What can hang from each mark:
q_405: q_714 q_925 q_968
q_968: q_405 q_771
q_925: q_405 q_588 q_648
q_634: q_588 q_771
q_771: q_925 q_968
q_588: q_714 q_925
q_714: q_405 q_588 q_648
q_648: q_925

In the rows, 128 means zero.
Known rows, with every way that one mark hangs from another:
(q_968 (q_771 (q_925 (q_405 q_714) q_588 q_648))): [104 114 119 179 115 118 128 163 136 121 120 100 112 169 109 129 138 117
 109 107 119 137  71 119 159]
(q_714 q_405): [119 158 123  89 107 144 120  98 117 119 163 128 134 133 128 129 133 138
 132 138 152 101 141 122 135]
(q_588 (q_714 q_648) q_925): [124 139 152 104  85 125 121 100 180 118 125 190 154 102 169 148 105 183
 104 143 167 148  91 126  74]
(q_925 (q_405 q_968) (q_588 q_714) q_648): [156  70 128 241 149 122 178 145 133  91  73 119 108 132  66  92 144 129
 143 114 145 112  56 123 107]
(q_925 q_588): [136 104 125 125 138 134 161 149 121 119 111 121 138 146 104 114 144 108
 126 128 123 119 113 124 109]
(q_405 (q_714 q_588 q_648)): [137 174 142  80 136 114 120 116 132 150 134 159 142 124 125 117 144 120
 124 157 138 109 120 122 106]
(q_925 q_405): [119 105 113 147 119 129 145 128 130 110 141 117 139 137  97 132 134 133
 128 134 121 121 105 122 136]
(q_634 (q_588 q_714) (q_771 (q_925 q_648) (q_968 q_405))): [153  96 154 184 133 146  99  83 104 150 133 102 136 133 140 176 107  95
 162  90 111 150 135 107  73]
(q_634 (q_771 (q_925 q_405) q_968)): [126  88 134 148 145 141 143 106  91 142 126 110 116 179 140 156 121 114
 147 120  90 145 161 111 142]
(q_648 (q_925 (q_588 q_714))): [125 109 130  94 140 144 145 160 130 124 135 110 145 123  97  94 129 107
 113 119 133 126 120 123 119]
(q_714 (q_405 (q_925 q_648)) q_588): [141 189 135  68 129 145 130 130 117 124 141 130 111 137 121  97 169 129
 137 144 191  76 162 132 159]
(q_634 (q_588 q_925)): [153 129 108 113 114 142 102 112 134 127 149 118 152 110 159 165 123 128
 142 124 128 136 136 129  73]
(q_968 (q_771 (q_925 (q_588 q_714)))): [ 84 122 133 137 103 130 123 146 142 127 129 115 130 163 126 131 121 127
 102 108 121 155  99 117 139]
(q_405 (q_925 q_648) q_968): [145 179  77 128 153  99 150 127 131 122 120 106  67 116 153 130 129 161
 138 125 140 135 186 157 145]
(q_634 (q_771 (q_968 (q_405 q_714 (q_925 q_588))))): [135 122 139 131 145 114 129 137 109 141 106 118 127 119 139 148 121  94
 131 124  91 135 171 125 127]
(q_634 q_771): [124 142 123 113 123 116 125 121  79 112 138 119 160 116 155 143 119 118
 130 130 119 135 166 117  80]
(q_648 (q_925 q_405)): [122 113 108  98 133 143 137 151 121 119 164  94 138 129 101 113 130 117
 119 127 123 117 126 125 163]
(q_648 (q_925 (q_405 q_968) (q_588 q_714))): [129  82 124 136 154 144 153 163 125 116 122 106 131 116  80  80 130 115
 128 121 123 123 121 132 148]
(q_634 (q_588 (q_925 q_648)) (q_771 q_968)): [174 106 124 152 136 142 105 103  88 129 124 104 138 121 181 181 122 108
 158 115 105 138 158 111  64]
(q_648 (q_925 (q_405 q_714 q_968) q_588)): [139  91 110 133 168 131 149 177 122 126 120 100 121 118  81  82 139  99
 131 127 107 115 130 139 163]
(q_714 (q_405 q_968) q_648): [138 161 125  97 124 149 118  63  85 129 174 155 116 114 151 128 130 169
 149 154 149  91 154 131 165]
(q_588 (q_714 q_648) (q_925 (q_405 (q_968 q_771)))): [116 114 147 152  92 123 120 113 175 107 111 183 141  92 154 135 103 192
 110 141 152 149  88 133 110]
(q_588 (q_925 (q_405 q_714 q_968))): [139 126 109 136 122 110 130 140 173 114 104 148 121 116 153 138 120 154
 124 145 127 136 124 146 135]
(q_714 q_588): [129 166 143  60 128 147 138 119 125 130 136 132 148 154 129 112 145 118
 126 147 151 106 141 113 119]
(q_405 q_714): [122 165 115 108 128  96 121 127 154 139 129 133 136 121 122 134 124 117
 117 138 118 135 124 128  88]
(q_588 (q_714 q_405 q_648)): [110 147 157 110  94 139 118  74 134 123 157 170 153 104 121 125 116 165
 123 138 170 119 103 114  86]
(q_405 q_925): [118 164  94  86 127 107 141 144 142 131 141 118 109 118 136 137 134 144
 119 130 135 141 177 149 131]

Rows:
[142  86 155 141 154 149 147 111 163 185 111 126  82 204 111 157 127  96
 136 115  86 131 105 123 208]
(q_771 (q_925 q_588) (q_968 (q_405 (q_714 q_648))))
[127  95 111 138 160 129 139 186 122 123 120  95 123 115  84  82 137 100
 122 123 103 120 125 138 170]
(q_648 (q_925 (q_405 q_714 (q_968 q_771)) q_588))
[ 95 107 127 158 114 125 123 155 130 131 130 117 123 159 113 129 135 123
 109 117 109 141  87 123 168]
(q_968 (q_771 (q_925 (q_405 (q_714 q_648)) q_588)))
[139  78 120 175 160 130 158 134 129 145 111 130  96 176  94 115 141 123
 151 125 111 130 110 142 171]
(q_771 (q_925 (q_405 (q_714 q_648) q_968) q_588))
[123 104 150 137 124 138 149 134 137 115 107 143 146 126  88  99 137 121
 125 124 148 119 102 121  86]
(q_925 (q_588 (q_714 q_405)))
[140 171 140  65 145 121 117 130 127 152 144 148 142 119 121 106 144 112
 121 153 138 106 126 124 124]
(q_405 (q_714 q_588 (q_648 q_925)))
[ 82 126 117 141  99 130 117 140 136 124 149 104 125 167 130 144 122 134
 106 114 113 149 103 119 170]
(q_968 (q_771 (q_925 q_405)))
[133 105 151 140 131 141 149 117 121 120 112 156 137 117 100  97 135 136
 134 132 147 114 108 125 100]
(q_925 (q_588 (q_714 (q_405 q_968) q_648)))
[133 134 108 131 160 108 158 139 134 131  98 140  87  95 126 101 129 157
 139 130 132 144 188 163 131]
(q_405 (q_925 (q_588 (q_714 q_648))) q_968)
[124  68 131 179 146 141 164 128 142 133 106 127 105 176  90 111 130 131
 147 114 125 142 108 136 152]
(q_771 (q_925 (q_405 q_968) (q_588 q_714)))
[ 95 158 126 125  94 105 100 187 161 122 130 106 131  92 126 141 123 110
  87 110 120 133 119 145 195]
(q_968 (q_405 (q_925 q_588)) q_771)
[121 158 113 123 151 104 108 138 120 143 127 131 110  95 140 106 117 132
 120 138  99 135 143 141 150]
(q_405 (q_714 (q_648 (q_925 q_588))) (q_968 q_771))
[105 171 105 137 141  95 108 124 149 146 117 122  98 131 147 127 106 135
 124 126  97 157 153 143 140]
(q_405 q_714 (q_968 (q_771 q_925)))
[133 138 153 111 138 126 119 115 106 142 118 123 141 130 147 150 117  94
 132 131  98 127 165 112 122]
(q_634 (q_771 (q_968 (q_405 (q_714 q_588)))))
[160  92 112 188 139 137 109 113  60 124 150  87 145 132 133 159 134  97
 172 101 118 133 142 119  78]
(q_634 q_588 (q_771 (q_925 q_405 q_648)))
[158 174 155  55 126 167 115  84 105 130 145 184 122 123 174 106 148 168
 148 172 181  72 160 135 181]
(q_714 (q_405 q_968) (q_588 q_925) q_648)
[136 118 137 151 121 129  93 101  79 120 143 117 185  76 139 147 111 108
 152 110 124 150 160 113   4]
(q_634 (q_588 q_714) q_771)
[131 106 129 134 140 128 141 134  79 125 123 117 140 155 142 134 129 106
 141 118 117 140 157 124 107]
(q_634 (q_771 (q_925 q_588)))
[158  98 116 155 123 131  96 130  82 110 134 115 172  85 161 160 125 111
 156 121 116 136 159 128  59]
(q_634 (q_588 (q_925 q_405)) q_771)
[130 117 150 117 132 139 141 109 165 159 120 131 101 141 122 157 119 123
 120 124 103 130 130 123 173]
(q_771 (q_968 (q_405 (q_925 (q_588 (q_714 q_648))))))
[132 158 124 121 127  90 118 174 177 142 115 127 124  87 106 134 130  98
 111 123 125 122 129 158 160]
(q_968 (q_405 q_714 (q_925 q_588)))
[134 154 145 131  81 126 118 108 185  98 115 165 136 112 156 138 116 173
 110 128 196 124  78 122  78]
(q_588 (q_714 q_405) (q_925 q_648))
[ 88 124 140 134 100 139 116 133 129 129 141 126 128 156 128 128 126 136
 107 114 131 140  97 117 153]
(q_968 (q_771 (q_925 (q_588 (q_714 q_405 q_648)))))
[129 192 124 116 139  99 107 141 158 131  92 139 109 115 162 110 123 133
 118 143 127 132 143 138 130]
(q_405 (q_714 (q_588 (q_925 q_648))) (q_968 q_771))
[120 166 126 103 112 146 106  75  85 125 175 149 117 111 156 128 126 170
 137 149 143  98 146 128 174]
(q_714 (q_405 (q_968 q_771)) q_648)
[ 88 122 137 136 103 132 121 138 133 131 136 123 130 159 131 133 123 134
 103 113 123 151  94 117 143]
(q_968 (q_771 (q_925 (q_588 (q_714 q_648)))))
[139 121 118 127 110 113 127 140 168 117 117 158 136 118 148 146 129 152
 116 149 134 128  99 138 130]
(q_588 (q_925 (q_405 (q_714 q_648))))
